Each row was made from one path, in order. Every step used is in the known rows, and no mark comes twice. Write each row's path.
(in the rows, 128 means zero)
Known rows:
S > C: [120 167 128 134 157 129 125 137 132 127 127 119 136 125 133 130 127 144
 156 119 118 140 131 127 125 133 119 120 136 129 136]
F > S > C > T: [122 171 134 121 138 125 136 136 127 134 130 176 101 130 178 144 122 153
 110 136 124 100 133 132 126 136 112 127 126 130 136]
D > J: [109 128 141 131 118 129 133 129 132 129 132 130 130 133 132 152 137 127
 121 169 131 123 125 130 117 149 147 128 140 132 125]
S > C > D: [128 160 135 120 143 126 124 136 152 134 115  78 138 122 151 132 119 144
 114 170 117 114 124 124 141 129 121 123 136 123 138]
R > J > S: [114 136 119 129 132 122 122 124 123 126 126 123 135 141 130 102 134 125
 133 152 123 130 124 105  90 127  94 112 121 117 120]
E > F > P: [135 153 122 123 141 125 127 133 120 127 116 139 109 136 131 130 128 130
  83 109 114 114  98 144 135 147 133 129 164 111 131]
C > T: [125 132 127 120 126 125 133 129 126 137 134 171  94 124 167 149 127 141
 111 140 131  91 134 126 137 134 121 129 129 135 123]
S > C > T: [119 160 127 125 148 126 131 135 129 136 133 167  99 120 171 151 126 152
 130 136 124 100 136 125 134 137 115 123 134 135 127]
V > J > D: [125 133 142 132 117 141 127 132 155 130 133 141 132 108 135 135 138 117
 135 214 134 140 135 122 145 111 154 117 147 128 132]
D > F: [108 128 123 120 145 124 134 127 125 131 153 124 131 132 132 129 120 130
 111 149 123  98 119 129 140  94 132 125 129 129 124]
E > F: [113 134 115 126 156 126 120 129 124 121 106 137 133 132 132 131 121 128
 124 114 125 121 104 140 154 144 129 126 127 127 122]
E > F > D > J: [113 136 133 123 127 132 134 135 135 124 129 112 138 138 149 149 128 127
  91 178 126  85 111 137 130 159 148 130 160 128 120]
V > J > D > C > R: [127 126 109 156 158 133 137 128 153 133 131 117 103 118 148 143 139 144
 156 252 122 129 131 119 125 103 141 120 136 103 125]
J > R: [136 142 118 121 125 122 136 127 123 129 131 135 115 142 131 128 131 109
 115 177 123 130 133 127 115 134 132 120 130 109 134]
V > J > S > C > D > F: [104 158 126 113 153 122 130 131 141 137 140  87 140 121 149 131 118 140
 104 193 121  90 120 120 135  89 132 116 139 123 130]
C > D > F: [112 133 127 111 141 121 132 130 139 136 144  95 135 129 145 132 114 134
  89 183 120  83 114 126 150  93 131 126 130 124 127]
E > F > S: [124 154 131 120 130 124 135 129 123 119 106 155 135 149 145 118 115 130
  87 122 126 119 107 149 129 138 121 133 108 115 141]
S > C > D > J > V: [111 141 147 125 129 142 137 126 143 132 129 105 135 113 136 141 131 119
 108 173 124 110 129 116 125 148 126 121 142 126 116]
M > R > J > D > F > S > C > T: [110 182 128 118 143 125 137 138 134 134 142 179 108 136 184 142 123 150
 118 183 119  93 129 124 124 118 109 119 127 123 135]
C > D > J: [112 132 147 123 113 127 132 130 147 135 124  98 134 130 144 154 131 131
  99 202 128 108 122 127 128 147 146 128 142 128 129]
R > J > D > F: [101 126 130 122 145 131 133 132 141 129 158 135 138 132 136 123 124 123
 114 203 118 106 116 120 148  92 122 119 130 124 126]
R > J: [109 127 126 129 128 127 139 126 129 127 127 132 142 117 127 127 131 127
 128 147 124 128 116 118 110 127 108 125 123 126 129]
E > F > S > C > R: [128 165 105 149 145 127 132 136 121 125 110 120 111 132 153 133 124 155
 139 160 117 130 121 128 108 122 122 126 124 106 153]
V > J > R: [127 151 117 121 116 125 142 124 127 134 128 135 119 113 134 142 138 106
 115 198 135 131 137 126 105 120 158 117 143 115 135]
S > C > R: [129 153 105 153 144 129 129 136 124 129 122 107 108 122 145 138 130 154
 160 162 118 136 130 118 108 118 125 123 134 112 147]
M > R > J > D: [119 142 128 129 126 135 124 136 150 125 139 140 139 137 137 119 137 119
 149 223 120 140 127 112 130 116 117 114 132 114 130]
D > F > E: [121 138 127 115 117 125 135 131 134 129 133  95 121 131 129 137 126 132
 147 108 129 180 129 136 139 104 125 129 114 133 112]
V > J > D > F > S > C > R: [124 167 114 148 137 131 137 138 131 129 127 121 112 122 157 136 127 152
 137 205 120 128 129 123 108  97 136 121 133 108 155]

Which path is each row?
[113 148 152 123 122 141 142 126 142 131 128 113 136 118 140 135 128 120
  94 174 125 109 128 121 118 149 123 123 135 122 122]	F > S > C > D > J > V
[124 132 118 130 193 129 138 128 159 125 134 104 134 138 148 130 124 138
 116 197 115  85 110 140 150 134 125 124 146 110  96]	E > F > D > C
[121 143 131 141 129 137 131 139 150 124 131 141 129 133 147 120 133 132
 136 224 116 142 124 115 125 119 109 118 126 110 146]	F > S > C > R > J > D
[124 181 137 129 147 128 134 138 131 124 121 134 137 138 142 122 121 146
 127 124 118 137 129 136 113 131 114 125 124 122 148]	F > S > C
[129 163 113 148 140 130 135 139 129 127 129 120 110 136 156 130 125 153
 137 195 115 127 128 123 113 104 123 123 127 105 154]	J > D > F > S > C > R
[121 159 132 119 125 122 137 131 136 133 127 110 123 142 145 147 133 116
 104 225 120 118 130 125 114 149 142 117 142 109 138]	S > C > D > J > R
[120 128 143 125 118 145 143 125 135 127 141 114 133 118 137 135 132 112
  96 162 127  93 129 120 118 150 130 125 153 127 109]	F > D > J > V
[108 153 110 125 127 125 134 128 126 126 132 128 145 127 134 126 135 128
 150 172 125 130 120 114  93 116 115 120 125 116 126]	M > R > J
[121 143 127 123 119 123 140 127 125 130 133 134 117 145 134 143 137 108
 111 205 125 126 132 127 108 149 145 120 139 112 132]	D > J > R
[130 160 105 151 139 129 126 138 125 128 125  93 110 136 155 131 132 153
 145 188 117 118 130 112  93 126 122 118 146 107 141]	F > D > J > S > C > R
[111 158 151 123 121 127 135 135 148 133 121 100 139 136 152 150 127 139
  98 198 123 111 122 130 122 150 139 126 140 124 138]	F > S > C > D > J
[120 153 130 111 123 124 134 137 145 132 126  70 126 128 141 139 122 140
 140 126 124 173 125 134 147 104 122 127 118 130 117]	S > C > D > F > E
[114 179 123 135 154 128 121 134 131 129 122 116 136 121 137 122 134 141
 157 140 125 142 135 116 101 123 124 108 142 127 131]	V > J > S > C
[113 121 133 140 184 133 137 127 173 129 143 132 132 134 135 127 136 130
 148 244 113 130 123 122 147 121 114 116 128 111 104]	R > J > D > C
[109 172 122 135 160 125 121 135 129 126 125 116 141 136 136 111 131 142
 157 137 115 142 128 111  98 133  96 109 131 122 131]	R > J > S > C
[118 123 139 131 126 137 127 134 152 126 135 144 138 129 134 120 134 119
 134 208 121 138 123 115 141 124 113 118 131 122 131]	R > J > D
[126 162 101 153 141 128 125 133 123 131 118 104 108 119 148 132 135 152
 162 178 123 137 133 110  91 110 127 115 138 110 145]	V > J > S > C > R
[109 193 131 125 153 128 137 141 136 124 138 136 144 145 149 119 122 143
 133 172 114 129 124 128 112 108 112 117 125 114 146]	M > R > J > D > F > S > C
[116 135 108 139 130 122 123 125 120 127 123 115 123 139 137 105 135 132
 138 174 122 130 124 101  82 121  96 113 122 109 127]	C > R > J > S
[127 160 126 119 132 127 136 136 131 131 153 134 113 143 136 124 132 126
  87 180 109 105 108 128 123 104 131 121 168 104 134]	M > R > J > D > F > P
[111 173 130 137 156 127 119 137 130 126 126 114 135 143 137 122 134 141
 154 145 118 139 133 116 102 142 114 110 140 125 130]	D > J > S > C
[109 150 147 122 132 140 139 127 141 129 120 116 139 119 142 136 126 121
  94 170 123 105 119 124 128 154 125 122 135 122 120]	E > F > S > C > D > J > V
[124 162 101 150 150 128 123 138 123 126 119  96 111 137 157 132 130 154
 145 184 115 116 121 117 101 132 122 117 145 106 138]	E > F > D > J > S > C > R
[115 147 124 114 115 129 133 136 144 127 138 100 127 137 137 133 131 128
 161 157 126 185 128 128 137  96 122 122 117 124 113]	M > R > J > D > F > E
[123 122 127 142 125 137 128 135 149 127 133 137 125 128 140 125 135 126
 139 227 119 138 124 110 132 118 115 119 130 113 138]	C > R > J > D
